Known rows, with every step that occurs
suru -> muvefo: [-0.25  1.06 -0.20 -0.32 -1.25  0.24  0.20  2.24  0.64  0.87 -3.53 -1.01
  0.83  0.45  0.03  0.96 -1.32 -3.14 -0.48 -0.58  0.15 -2.79 -1.45  0.10
  1.21]
tume -> muvefo -> gopo: [ 1.02 -1.50 -1.03 -0.53  0.30 -0.77  0.21  1.74 -0.38  1.43 -2.11 -0.51
 -0.47 -0.69 -0.58 -0.97 -0.07 -0.07 -0.45  0.66 -0.50 -2.00 -5.36 -0.62
  2.97]
muvefo -> rebufel -> ripuf: [ 1.71 -2.34 -0.94 -1.02 -0.20 -1.54  3.70  1.73 -0.44  0.55  0.21 -1.93
 -1.05 -1.62 -0.63 -0.37 -2.62 -2.07  1.56  0.40  0.61 -1.66 -2.79 -2.14
  1.98]
tume -> muvefo: [ 0.21 -2.43 -0.80  0.44 -1.16 -1.51 -0.50  1.99 -0.54  2.92 -1.14  0.47
 -0.98 -0.85  0.36 -1.38 -1.33 -0.18 -0.25  2.49 -0.79 -1.11 -4.38 -0.20
  0.71]
kodit -> sonu: [ 1.76  0.24  0.86  1.56 -2.34 -1.30 -0.60 -0.14 -0.55  0.69 -1.25  0.07
 -0.06 -0.69 -1.06 -0.02 -3.31 -2.08  1.18 -0.77  0.12 -1.31 -2.91 -1.55
  0.78]
muvefo -> rebufel -> ripuf -> sonu -> kodit: [ 1.65 -4.70 -2.98  0.75 -1.29 -1.65  1.82  0.88  0.74 -0.39 -1.03 -2.34
 -1.36 -1.21 -3.62  0.43 -4.20 -2.93  2.51 -0.15  0.73 -2.71 -4.82 -1.88
  3.41]
rebufel -> muvefo -> soko -> ripuf -> sonu -> kodit: [ 4.12 -2.95 -5.15 -1.02 -0.30  1.30  0.03  0.87  2.60 -1.11 -2.17 -4.30
 -0.87 -1.42 -3.14 -0.27 -2.98 -0.29  0.01 -0.82 -1.95 -2.10 -8.26  1.00
  3.71]
sonu -> kodit -> natad: [ 1.01 -1.72 -0.79 -2.02 -0.72 -0.31 -0.27  1.43 -0.81 -0.74 -0.86  2.29
  1.99  0.07 -3.52  1.38 -3.08 -3.32  3.97  1.46  0.44 -1.90 -1.87 -3.20
  0.97]
gopo -> muvefo -> tume: [ 0.88 -1.99 -1.68  0.20 -0.50 -0.74  2.75  0.66  1.33 -1.27 -1.87  1.56
 -1.05 -0.28 -2.85 -1.55 -2.16 -2.37  0.74 -0.65  2.94  0.87 -2.23  0.83
  0.29]
soko -> ripuf -> sonu: [ 2.47 -1.48 -2.20  0.39 -3.35 -0.05  1.70 -0.11  1.31  0.87 -1.29 -2.67
  0.78 -1.07 -0.96 -1.14 -3.67 -1.55 -0.93  0.07 -0.15 -1.61 -4.09  1.46
  0.04]
rebufel -> ripuf -> sonu: [-0.27 -2.64 -1.26  2.00 -2.48 -1.25  0.83  0.20 -0.95 -0.38 -2.79 -2.81
 -0.94 -0.52 -1.37  0.43 -2.67 -0.61 -1.21  2.09 -1.01 -2.03 -4.22  0.03
  1.96]
soko -> ripuf: [ 2.22 -0.49 -1.16 -1.51 -2.13 -0.14  2.92  1.25 -0.60  1.51 -0.25 -1.60
  1.35 -1.52  0.54 -1.01 -2.67 -1.24 -0.58  0.49 -0.17 -1.38 -2.24  0.81
 -0.58]
ripuf -> soko -> muvefo: [ 1.12 -0.36 -2.61 -1.09 -1.76  3.46  0.83  1.69  0.44 -0.02 -3.66  2.32
 -0.85  1.09 -0.76 -1.12 -4.52 -2.85  2.02  0.29 -0.27  0.36 -4.58  3.58
 -0.29]
gopo -> muvefo -> rebufel -> ripuf -> sonu -> kodit -> natad: [ 1.24 -5.00 -3.22 -0.77 -0.96  0.49  0.78 -0.21  2.67 -3.02 -1.82 -0.99
 -0.63  0.34 -6.75 -0.18 -4.29 -2.96  6.17  0.99  2.66 -2.42 -3.27 -2.48
  4.02]
suru -> muvefo -> rebufel -> ripuf -> soko: [ 0.67 -0.91 -2.53 -1.14 -0.33  1.69  1.78  1.87  0.22 -1.59 -2.62 -1.64
  0.11  0.31 -1.44  0.58 -3.45 -4.15  1.01 -1.60  0.45 -3.03 -4.63  0.73
  3.13]
ripuf -> rebufel -> muvefo: [ 1.19 -0.58 -0.49  2.70  2.28  1.46 -0.78  0.77  0.03  1.01 -0.22 -3.45
 -2.69 -0.03 -1.83  0.17 -1.88 -1.77  0.01  1.03 -2.38 -0.63 -4.48  0.21
  0.13]
ripuf -> soko: [ 1.20 -1.51 -2.05  0.63 -0.42  0.99  0.89  2.04 -1.58 -0.94 -1.28  1.85
  0.03  0.51 -0.28  0.36 -4.36 -2.21  0.14 -0.31 -0.01  0.12 -4.07  2.86
 -0.72]
rebufel -> muvefo -> suru: [ 2.63 -0.10 -0.91 -1.45  0.25 -1.85  1.96  0.84  1.31  1.81  1.12 -3.42
 -1.23 -1.19 -0.37 -0.23 -1.24  1.02  0.69  0.16 -2.01 -2.22 -3.83 -3.10
  2.48]
soko -> muvefo -> tume: [ 1.42  0.74 -1.22 -1.97 -2.21  0.60  2.88  0.61  2.23  1.15 -3.18  2.10
 -1.41 -0.55 -1.39 -2.47 -2.10 -3.70  0.91 -0.07  1.00  0.97 -3.96  0.49
 -0.01]
suru -> muvefo -> soko -> ripuf -> sonu -> kodit -> natad: [ 2.73 -0.25 -4.64 -3.58 -1.64  2.96 -1.55 -0.16  3.24 -2.80 -4.06 -1.49
  3.49  0.84 -4.54  1.23 -4.01 -4.30  2.23 -2.27  1.03 -4.02 -5.97  0.13
  3.71]
gopo -> muvefo -> rebufel: [ 2.11 -2.87 -1.67 -0.45  0.12 -0.12  2.69  1.91  2.76  0.05 -0.60 -0.31
 -1.64 -0.40 -2.25 -1.24 -3.21 -2.28  4.00 -0.87  3.27 -0.50 -0.64 -0.43
  1.22]
tume -> muvefo -> soko -> ripuf -> sonu -> kodit -> natad: [ 3.21 -3.72 -5.22 -2.83 -1.48  1.22 -2.30 -0.36  1.98 -0.63 -1.70  0.08
  1.74 -0.36 -4.25 -1.22 -3.91 -1.33  2.50  0.78  0.14 -2.31 -8.91  0.00
  3.22]
muvefo -> soko: [ 2.66 -0.95 -2.19 -1.70  0.73  0.08  0.94  1.95  0.19 -0.28 -1.60  0.36
  0.16 -0.51 -0.04  0.58 -2.88 -1.20  0.40 -1.34  0.91 -0.35 -3.67  0.81
  0.91]
muvefo -> soko -> ripuf -> sonu -> kodit: [ 3.61 -2.99 -5.27 -1.39 -1.37  0.87  0.39  0.24  1.49 -1.08 -2.13 -1.71
  1.28 -0.81 -2.99  0.27 -4.83 -1.88  0.82 -2.13  0.84 -1.89 -6.53  1.96
  2.16]
muvefo -> suru: [ 1.99 -0.02 -0.80 -1.82 -0.70 -2.64  2.45  0.29  0.06  2.22  1.46 -0.84
  1.05 -0.79 -0.08  0.42 -2.93 -0.25  1.48 -1.00  0.61 -2.01 -1.70 -2.66
  0.91]

Rows
[ 1.87  0.48 -2.83 -1.88 -0.52  4.07  1.61  1.41  0.66 -1.45 -4.53  1.40
 -0.43  1.04 -1.57 -0.55 -3.40 -2.88  1.91 -1.25 -0.09 -0.44 -5.51  3.08
  1.71]  ripuf -> soko -> muvefo -> gopo
[ 3.16 -0.89 -2.21 -1.35  1.52  0.57  0.56  2.33  1.34 -0.37 -1.55 -2.51
 -2.01 -0.87 -0.34 -0.10 -1.13  0.21 -0.39 -0.12 -1.77 -0.71 -5.55 -0.12
  2.51]  rebufel -> muvefo -> soko
[ 2.37  1.18 -3.08 -3.50 -0.65  2.29  0.97  1.43  1.54 -0.55 -3.42 -2.27
  2.35 -0.11 -0.29  0.42 -2.41 -2.70 -0.63 -2.54  0.63 -3.02 -4.19  1.88
  2.27]  suru -> muvefo -> soko -> ripuf
[ 1.86 -0.36 -1.45  0.59  0.01  1.73  1.34 -0.27 -0.95  1.40  0.47 -2.60
  0.84 -0.58 -1.31 -0.50 -3.61 -2.74  0.06 -0.02 -0.13 -0.98 -3.29  1.84
 -1.53]  soko -> ripuf -> rebufel
[ 1.78  1.55 -0.89 -2.55 -0.85  2.17  2.19  1.42  1.79  0.77 -4.47 -0.29
 -0.71  0.07 -1.02 -0.88 -1.00 -2.18  1.80 -0.35  0.16 -1.42 -2.92  0.04
  2.35]  soko -> muvefo -> gopo
[ 1.82  1.10 -1.26 -3.44 -2.20  0.17  2.37  0.10  2.27  3.12 -1.45 -0.21
 -0.05 -0.11 -0.51 -1.29 -2.93 -1.23  3.34 -0.14  0.43 -1.70 -2.20 -1.67
  1.22]  soko -> muvefo -> suru
[ 1.86 -1.75 -2.36 -1.12 -2.78  1.09  2.36  0.29  3.40  1.13 -3.35 -2.02
 -2.52 -0.47 -2.32 -1.98 -3.55 -2.97  3.12  0.83  0.46 -1.58 -4.60 -0.67
  2.80]  soko -> muvefo -> rebufel -> ripuf -> sonu
[ 1.21 -1.78 -1.48 -1.43 -0.87 -2.79  0.35  0.44  0.13  3.64  1.00 -0.40
  0.12 -0.88 -0.11 -1.17 -2.07  0.89  1.05  0.93 -0.42 -2.29 -4.54 -2.32
  1.79]  tume -> muvefo -> suru
[ 2.59 -0.68 -2.31  1.16  3.59  2.37 -1.29  0.78  0.84 -0.21 -0.66 -3.21
 -2.41  0.03 -2.23  0.54 -2.32 -1.52  0.32 -0.62 -1.66 -0.23 -6.33  1.09
  1.28]  ripuf -> rebufel -> muvefo -> soko
[-0.23 -3.52 -1.94  0.20 -2.29 -0.57 -0.59 -0.39 -1.05 -2.14 -2.58 -1.01
  0.87  0.10 -4.60  1.41 -3.41 -2.08  2.07  2.72 -0.81 -2.97 -4.62 -2.32
  3.01]  rebufel -> ripuf -> sonu -> kodit -> natad
[-0.40 -1.38 -2.44 -1.12 -1.85  2.79  1.65  1.09 -1.90 -1.02 -4.18  0.27
 -0.96  0.52 -0.97 -0.57 -3.67 -1.76  0.91  2.06 -1.44 -0.83 -5.29  2.72
  1.36]  rebufel -> ripuf -> soko -> muvefo
[ 2.02  1.33 -3.38 -1.66  0.92  3.86 -0.42  0.21  1.28 -0.64 -2.87 -3.14
  1.96  0.60 -1.72  0.81 -3.26 -3.92 -0.11 -2.97  0.64 -2.65 -4.99  2.85
  1.46]  suru -> muvefo -> soko -> ripuf -> rebufel
[ 2.61 -2.21 -3.94 -0.96  1.12  1.99 -1.19  0.10  0.16  1.46 -0.53 -1.58
  0.13 -0.66 -1.48 -1.52 -3.22 -0.93  0.03  0.04 -0.21 -0.91 -7.91  2.57
  0.91]  tume -> muvefo -> soko -> ripuf -> rebufel
[ 2.41 -0.31 -1.56  0.76  0.76  2.19  0.96  0.08  0.10  1.13  0.43 -4.83
 -0.89 -0.99 -1.50 -1.01 -2.33 -1.52 -0.56  0.78 -2.33 -1.24 -5.12  1.20
 -0.14]  soko -> ripuf -> rebufel -> muvefo
[ 2.03  0.03 -1.21  1.16  2.38  0.19  0.14 -0.61  0.81  1.58  1.73 -4.15
 -1.72 -0.19 -2.29  0.38 -2.45 -0.82  1.25 -0.35 -1.91 -1.72 -4.69 -1.67
  1.16]  ripuf -> rebufel -> muvefo -> suru
[ 1.67 -0.23 -3.18 -1.41 -1.60  2.73  2.10  0.74  1.06 -1.12 -3.26  3.66
 -1.01  0.61 -1.87 -2.01 -4.28 -4.17  0.98 -0.98  0.75  1.62 -6.41  3.57
 -0.43]  ripuf -> soko -> muvefo -> tume
[ 3.80 -0.66 -3.19 -3.25 -0.22  1.02  2.33  1.21  0.33 -0.17 -0.91 -1.23
  1.56 -1.27  0.00 -0.45 -3.31 -1.02 -0.15 -1.50  0.74 -0.98 -4.41  1.74
  0.81]  muvefo -> soko -> ripuf
[ 0.99 -3.92 -1.63 -0.75 -0.52 -1.78  1.46  1.82 -0.29  2.15 -0.20 -1.36
 -1.80 -1.70 -0.59 -1.91 -1.82 -0.72  1.08  2.17 -0.27 -1.99 -5.62 -1.93
  2.80]  tume -> muvefo -> rebufel -> ripuf
[ 2.23 -0.60 -0.82  0.11  0.28 -1.32  2.47  1.43  1.17 -0.03 -0.69 -1.09
 -2.47 -1.51 -1.15 -1.50 -0.36 -1.52 -1.84  0.30 -1.45  0.41 -5.59 -1.09
  1.37]  rebufel -> muvefo -> tume
[ 3.26  0.25 -2.20 -0.69  0.90  1.14  1.74 -1.30  0.71  1.69  2.12 -5.52
 -0.04 -1.11 -1.91 -0.73 -2.95 -0.71  0.45 -0.43 -1.86 -2.20 -5.28 -0.35
  0.70]  soko -> ripuf -> rebufel -> muvefo -> suru
[ 2.96 -0.11 -2.20  0.51  0.90  1.60  2.11 -0.82  0.63  0.18  0.72 -3.64
 -1.10 -1.37 -2.65 -1.84 -2.14 -2.76 -1.43 -0.39 -1.37 -0.07 -6.65  1.30
 -0.23]  soko -> ripuf -> rebufel -> muvefo -> tume
[ 1.07 -4.37 -3.12 -0.38 -0.20 -0.14  1.01  1.78 -0.88  0.43 -0.31 -0.11
 -1.63 -0.86 -1.17 -1.77 -3.41 -1.28  1.25  1.50 -0.43 -1.35 -7.49  0.45
  2.62]  tume -> muvefo -> rebufel -> ripuf -> soko
[ 0.61  2.02 -0.43 -1.20  0.20  1.09  1.06  1.89  0.88 -0.65 -4.33 -2.06
  1.33  0.45 -0.86  1.49 -0.11 -3.05 -0.70 -2.30  0.33 -3.65 -2.47 -0.33
  3.42]  suru -> muvefo -> gopo
[ 2.50 -2.04 -4.14 -0.85  1.46  3.57  0.65 -0.25  1.41 -1.66 -1.72 -1.94
  0.20  0.33 -3.38 -0.66 -4.22 -1.69  2.25 -1.69  2.42 -0.35 -3.80  3.66
  0.57]  gopo -> muvefo -> soko -> ripuf -> rebufel
[ 1.94 -2.99 -2.52 -0.71  0.21  0.31  3.24  1.72 -1.16 -1.31 -0.11 -0.50
 -0.84 -0.77 -1.34 -0.17 -4.47 -2.56  1.69 -0.38  0.50 -0.95 -4.89  0.33
  1.77]  muvefo -> rebufel -> ripuf -> soko
[ 1.96  0.28 -0.76  1.90  3.47  2.08 -0.06  0.56  0.25 -0.34 -0.97 -4.34
 -2.21 -0.05 -2.72  0.76 -0.65 -1.72 -0.19 -0.57 -2.07 -1.36 -5.40 -0.16
  2.15]  ripuf -> rebufel -> muvefo -> gopo
[ 1.39 -3.12 -3.36 -1.07 -2.65  0.91  1.65  0.56  2.89  0.71 -3.69 -1.62
 -2.20 -0.57 -3.89 -1.04 -4.08 -3.68  4.36  0.51  0.49 -2.36 -5.16 -1.00
  3.59]  soko -> muvefo -> rebufel -> ripuf -> sonu -> kodit
